Each row was made from one small tree. The marks that hang from a mark follow it in brackets, in alphabetical order. Every link used is in the known rows. Write each row's tree.
In the rows, zero is written as 128.
Known rows:
rifog(tutot(bofu)): [160 161 154 144 173 205 144 148 124 128  87 108 146  79 122 129 140 145
  83 113 104 144 143  54 173]
muneram(nogu(tutot(bofu suban))): [133 170 172 113 132 126  96  76 196 136 124 105 142 135 180 109 110 159
 141 116 117 127  67  63 160]
rifog(tutot(doledor fama suban(dasuzi))): [147 139 102 138 115 153 177 179  71 151  99 125 142 145 110 126 167 110
 110 103 122 141 153 158 128]
rifog(tutot(bofu fama)): [170 147 133 121 145 197 147 169 108 129  77 133 131  88 135 128 148 117
  86 122 100 129 155  88 151]
doledor(tutot(bofu suban(dasuzi))): [164 146 182 150 143 105 139 101 135 136 106 128 141  84  99 131  95 132
 110 178 135 114 159 118 168]
fama(tutot): [127 103 117 130 151 163  86 151 172  95 124 102 138 149 132 140 105 128
  87 148 157 129 127  82 150]
doledor(tutot(bofu suban(muneram))): [166 157 199 132 154  78 131 107 146 140 104 139 120  73 104 125  87 115
 111 155 132 133 158 137 136]
nogu(tutot(fama)): [ 89 122 110  96 135 175 115 119 132 120 118 111 122 130 173 146 162 111
 115 112 142 134 126 108 132]
nogu(dasuzi tutot(bofu doledor fama suban)): [104 126 101  98  74  85 145 109  95 146 117 127 154 183 197 142 166 135
 208 118 162  78 142 153 123]
nogu(dasuzi tutot(fama)): [ 44 125  90  89 135 173  82 110 136 123 141  76 132 170 193 140 159 129
 175  84 160  89 118 112 131]
doledor(tutot(bofu fama suban)): [184 132 169 106 130  95 136 128 134 135  85 165 131  74 124 133  97  97
 101 181 128 114 161 152 140]
rifog(tutot(suban)): [141 171 137 139 179 194 136 162 122 150 104  89 150  98 115 123 132 140
  84  89 113 171 126 108 172]
vana(suban(dasuzi(nogu(tutot(fama))) muneram)): [ 72 133 113 136 131 138  97 107 157 141 205 112  84  95 123  98 146 131
 110 101 112 138 103 134  91]
tutot(bofu doledor fama suban(muneram(nogu))): [209 116 150 113  57  17 171 122 108 137  96 213 103 153 152 113 111 104
 176 150 118 104 124 194  81]
doledor(tutot(fama suban(muneram))): [139 137 161 102 149  92 116 138 137 138 114 141 101  95 106 125  98  79
 104 137 138 138 152 184 104]
nogu(dasuzi tutot(bofu suban)): [ 89 159 131 119 123 128 109  86 131 143 133  78 156 153 190 137 138 172
 194 108 153  93 126 103 169]
vana(suban(dasuzi muneram)): [ 84 133 125 162 166 156 103  88 151 132 185 108  80 103 108  87 130 140
 111 104 116 141 102 142 116]
bofu(tutot(doledor fama suban)): [107  93  96  98 146 145 144 148  73 111 111 172 151 124 100 151 137 115
 147 143 100 148 138 179 105]
doledor(tutot(fama suban)): [148 128 150 100 151 117 118 137 143 135 102 143 130  87 117 133 101  86
  90 151 136 133 144 166 130]
rifog(tutot(suban(dasuzi))): [131 170 130 161 166 195 142 156 108 148 117  76 141 116 102 119 137 149
  97  96 117 157 136 109 176]
dasuzi(nogu): [120 101 127 126 172 183  70 119 218  94 174 118 156  66 124 153  88 153
  79 111 108 146  53  25 151]
nogu(dasuzi tutot): [ 36 138 109 113 162 182  79  88 151 124 152  51 148 165 179 140 151 156
 169  73 163 104 104  79 153]
fama(tutot(doledor suban(dasuzi muneram))): [130 110 112 157  95  74 136 154 120 122 139 118 124 197 106 131 120 124
 136 146 172 127 151 156 111]
muneram(nogu(dasuzi tutot(bofu doledor fama))): [ 99 137 135  93 108 120  90  80 181 129 128 113 146 181 195 112 136 143
 182 100 135  78  71  75 123]
bofu(tutot(fama suban)): [101 112 106  94 170 178 113 149  92 107 117 150 136 103 107 144 115 126
 137 142  89 150 133 160 128]

Which tree is each row?
[154  81  86 140  82  98 170 136  79 128 119 168 130 176 124 135 139 106
 150 149 141 111 126 202 118]  tutot(doledor fama suban(dasuzi))
[136 123 140 117 130 112 115 137 142 137 132 133 132  93 103 134 104  99
  97 158 135 122 143 149 130]  doledor(tutot(fama suban(dasuzi(nogu))))
[161 134 139 158  96  86 124 146 130 119 129 116 111 163 120 126  95 146
 138 171 155 109 166 123 145]  fama(tutot(bofu suban(dasuzi muneram)))
[143  93 100 143  76  60 169 137  71 132 134 166  89 185 110 124 135  95
 171 127 144 118 137 229  81]  tutot(doledor fama suban(dasuzi muneram))
[ 94 104 101  96 111 139 146 119 113 123 112 132 137 153 169 151 184 100
 124 114 152 133 129 125 109]  nogu(tutot(doledor fama))
[ 81 126 126 139 151 120 136 113  85 118 148 131 133 149  69 129 125 147
 176 120 103 149 124 156 102]  bofu(tutot(doledor suban(dasuzi muneram(nogu))))
[116 125 139 117 134 155  94 109 196 113 164 113 162  69 152 159 123 159
 100 122 115 139  86  14 149]  dasuzi(nogu(tutot(bofu)))
[141 101 102 155  99  99 137 152 125 119 129 118 151 191 115 139 124 131
 123 160 169 123 145 137 137]  fama(tutot(doledor suban(dasuzi)))
[ 74 151 128 136 135 136  96  86 163 147 186 108  74 125 135  75 143 129
 125  96 114 131  93 144  95]  vana(suban(dasuzi muneram(nogu(tutot(fama)))))
[222  88 124 117  70  63 188 132  88 127  75 219 142 129 156 142 124 110
 148 180 123 104 139 180 124]  tutot(bofu doledor fama suban)
[151 102 109 134 111  97 131 157 141 118 115 131 156 172 128 141 117 123
 110 155 165 138 133 137 131]  fama(tutot(doledor suban))
[177 172 147 123 127 138 157 178  90 151  87 135 106  99 129 115 133 116
 112 111 103 142 166 146 132]  rifog(tutot(bofu fama suban(muneram)))
[100 150 150 124 178 144  78  86 200 137 171 120  88  88 136  77 111 132
 101  88 100 155  61 129 102]  vana(suban(muneram(nogu)))
[103 133 127 113 137 147  90 122 194 126 176 101 164  81 147 153 118 155
 100 104 121 156  75  50 145]  dasuzi(nogu(tutot(suban)))
[ 90  77  94  95 162 178 133 142  83  90 112 168 147 119  99 156 149 110
 134 138  99 140 134 140  99]  bofu(tutot(doledor fama))
[ 64 134 133 166 129 131  97 101 148 116 209  74  82 138  94 132 126 151
 147  87 135 129 114  80 109]  suban(dasuzi(nogu(tutot)) muneram)
[186 106 128 138  90  76 149 152 132 118  98 154 159 159 137 142 114 132
 121 184 156 118 152 122 142]  fama(tutot(bofu doledor suban))
[ 92 111  99 116 156 181 119 142  76 109 130 136 132 120  94 141 121 135
 151 149  95 135 143 162 135]  bofu(tutot(fama suban(dasuzi)))
[ 84 131 123 156 154 149  92  97 173 132 208 109  91  85 107  96 125 145
 103 102 106 143  85 118 108]  vana(suban(dasuzi(nogu) muneram))
[176 127 125 121 123 164 180 169  89 131  72 155 146 109 128 135 170 107
  96 122 110 127 159 105 127]  rifog(tutot(bofu doledor fama))
[208  86 113 147  50  66 199 125  65 129  94 200 134 158 137 137 136 121
 169 191 131  84 151 181 131]  tutot(bofu doledor fama suban(dasuzi))
[184 153 137 125 104 104 190 177  71 155  81 156 121 121 121 122 155 104
 122 113 112 139 170 163 106]  rifog(tutot(bofu doledor fama suban(muneram)))
[168  92 125 138 104 109 138 143 144  98  97 150 154 156 134 147 124 128
 108 178 157 110 151  85 136]  fama(tutot(bofu doledor))
[ 85 128 134 157 105 117 107 108 136 116 197  96  76 136 105 132 128 143
 154 105 131 112 129  89 102]  suban(dasuzi(nogu(tutot(bofu fama))) muneram)
[ 73 148 133 148 136 123 110  77 160 149 187 105  90 132 125  79 150 139
 129  93 120 137  88 136  93]  vana(suban(dasuzi muneram(nogu(tutot(doledor)))))
[ 98 115 113  94 137 110 132 141  86 119 125 169 124 139  98 131 128 111
 167 122  97 150 128 189  74]  bofu(tutot(doledor fama suban(muneram(nogu))))
[166 115 129 161  74  53 156 146 110 122 121 139 126 185 114 133 117 135
 148 174 165 107 171 141 121]  fama(tutot(bofu doledor suban(dasuzi muneram)))
[176 179 157 145 157 171 155 154 114 148  85 111 151  83 125 123 128 150
  96 116 103 152 147  93 179]  rifog(tutot(bofu suban))
[122 155 155 165 142 109 103  95 151 132 163  94  90 157 110 100  84 153
 160 103 127 135  88 142 143]  tutot(suban(dasuzi muneram(nogu)))
